Each row was made from one path, in order. Every step used is in the known rows, and no mark comes twice. Write each row's path.
(in the rows, 128 means zero)
Known rows:
p, d: [104 126 135 132 132 105 129 151  99 122 121 159 123  96 129 121 103 124
 107  99 115  86]
q, b, v, d, p: [105 116  86 110 117 169 149  71 113 155  54  58 119 125 144 114 103 163
  73 168 139 117]
s, w, z, p, d, v, b, q: [ 73 145 103 100 120  92 138 114  73 147 106  88  68 121 118  94 147 112
  67 214 116 166]
q, s, w, z, r: [ 66 109 102 149 127 124 139 108 112 134 131  93  82 112  95 116 153  86
 123 194  83 115]
z, r: [127 108 131 140 120 145 134 139 126 113 128 128 115 120 114 136 113 132
 158 147  94 110]
b, v: [109 108  97 134 128 134 140 102 143 137  74 100 123 131 123 123 133 154
 118  94 118 133]
v, b: [122 116 109 121 107 128 138  95 126 125  87 105 126 139 108 100 101 140
 120 136 126 122]
r, z, w, s: [ 72 132  80 152 107  18 154 118 169 133  74 100 112 124 150 123 157  82
 107 178 140 119]
r, z, p: [123 147  79 136 103  22 146 114 188 112 103  99 115 140 129 142 119 103
 112 152 100 107]
s, w: [110 123 119 120 124 118 123 108 117 127 105 145 104 103 117 120 130 142
 111 159 107 123]
v, b, q, s: [ 70  96  90 147 101 171 153 101 126 120  88  97 115 154  92  68 121  96
 116 139 136 129]
d, p, z, w, s: [ 60 113 108 145 106  16 145 151 156 136  58  85  97 114 127 130 162 129
  77 194 135 122]
q, b, v, d, p, z, r: [104  98 103 102 119 172 152 102  83 147  63  77  87 124 128 123 127 162
  89 197 119 132]
q, s: [ 87 105  97 167 118 130 140 110 151 120 117  96 124 122 101 110 118 101
 130 114 107  89]
q, b, v: [114 110 118 112 128 176 145  92 109 141  87  82 114 141 135 110 126 157
 111 129 124 140]
q, s, w: [ 83 109  99 148 120 139 133  99 125 129 117 129 104 107 101 104 135 106
 113 153 101 106]
z, p, d, v: [125 146 123 126 124  84 130 139 110 127 141 116 108 109 134 131 104 134
 100 139 105 114]
v, b, q, s, w, z, p: [ 57 121  79 127 100 117 148  99 124 127 101  74  80 159  87  73 144  88
  83 205 111 152]
q, s, w, z, p, d, v: [ 61 137  94 139 131  80 137 108  94 147 140  80  75 100 111 114 145  91
  83 186  95 119]
d, v, b, q, s: [ 71  98  85 147 111 179 158  77 108 143  86  60 108 139 102  78 128 105
 129 142 146 148]
r, z, w: [100 133  90 137 104  44 158 107 157 124  71 151 111 119 137 127 135  97
 116 174 114 117]
v, b, q: [ 94 107 107 126 105 156 146 110 121 119  76 109 118 151 105  82 117 125
 118 138 139 140]
r, z: [104 129  85 143 115  53 151 103 167 126  81 105 123 124 129 136 127 100
 127 125 117 100]

Which path is each row?
[120 116 104 123 116 139 144  72 108 146  85  68 118 128 115 105 109 148
 131 140 134 140]
d, v, b
[ 89 153 114 111 133  57 126 121  91 146 127  90  75  97 124 130 144 124
  79 192  94 137]
s, w, z, p, d, v
[ 60 123  73 130 109 127 151  76 105 147  97  34  76 143  97  83 153 100
  96 210 122 170]
d, v, b, q, s, w, z, p
[ 59 111 108 124 125 177 149  99  44 150 107 136  89 105 114  74 127  98
  91 163 142 136]
p, d, v, b, q, s, w
[104 105  97 128 109 104 138 131 118 126  70 105  99  97 111 140 111 141
 101 187 108  93]
v, d, p, z, r
[ 82 131  99 120 110 140 142 114  77 136 131 128  82 126 112  82 121 101
  79 192 119 143]
z, p, d, v, b, q, s, w
[ 92 102  70 123 116 107 146 100 132 148  27  80 107 111 120 130 130 161
  74 140 129 118]
b, v, d, p, z
[ 82 120 114 151 114  68 135 140 150 125  93 109 114 118 142 108 149 116
 109 167 135 124]
z, w, s
[ 41  98  98 152 121 157 148 128 109 126 117  96  76 125  92  98 166  75
 125 190 100 138]
b, q, s, w, z, r
[ 98 105  92 102 119 149 150  90 100 149  44  67  96 123 131 116 126 165
  68 168 133 128]
q, b, v, d, p, z
[118 112  99 106 126 194 142  77  96 141  71  86 114 127 139 104 109 157
  95 141 131 125]
q, b, v, d
[115  94 140 132 125 111 135 162 108 106 113 140  85 119  95 140 143 133
 151 145  89 123]
p, z, r
[ 69 107  90 112 115 115 152 105 103 156  36  59  87 125 150 106 152 148
  53 212 152 141]
q, b, v, d, p, z, w, s
[105 125  78 135 107 105 134 100 149 136  61  83 131  97 128 129  85 144
  83 160 128  79]
v, d, p
[116 153  86 116 108  41 155 100 121 138 104 102 108 132 137 124 106 102
  92 168 121 118]
r, z, p, d, v, b
[ 56 101  91 131 119 177 157  78  73 154  99  51  73 133  94  85 157  94
 128 215 122 168]
d, v, b, q, s, w, z, r
[ 93 152 118 129 126  25 129 159 131 122 130  84  99 120 121 133 126 115
  85 144  88 104]
w, z, p, d
[128 146 127 126 118  71 124 161 129 108 143 147 114 117 129 128  97 131
  92 131  93  97]
z, p, d
[113 154  95 129 111  19 146 137 150 117 119 138 113 123 139 141 110  94
  93 145 100  93]
r, z, p, d
[ 66 136  90 125 122  91 142  89  81 152 128  74  75 115 104  93 136  93
  74 206 103 128]
q, s, w, z, p, d, v, b
[ 93 152 109  97 124  67 132 102  76 151 115  86  74 112 117 110 135 126
  70 210 104 148]
s, w, z, p, d, v, b
[ 83 131 110 123 131  77 127 110 119 137  97  90  90 105 111 123 153 127
 100 170  99 130]
s, w, z
[107 126 123 117 129 133 140 108  63 146 105 115 116 104 128 104 101 133
 107 128 136 118]
p, d, v, b
[ 84 117 123 121 125 154 147 118  60 143  96 120 109 114 126  89 114 119
 108 128 147 133]
p, d, v, b, q
[ 74 106 124 144 119  47 137 162 131 116  80 120  85 116 121 114 174 121
 107 162 126 135]
p, z, w, s
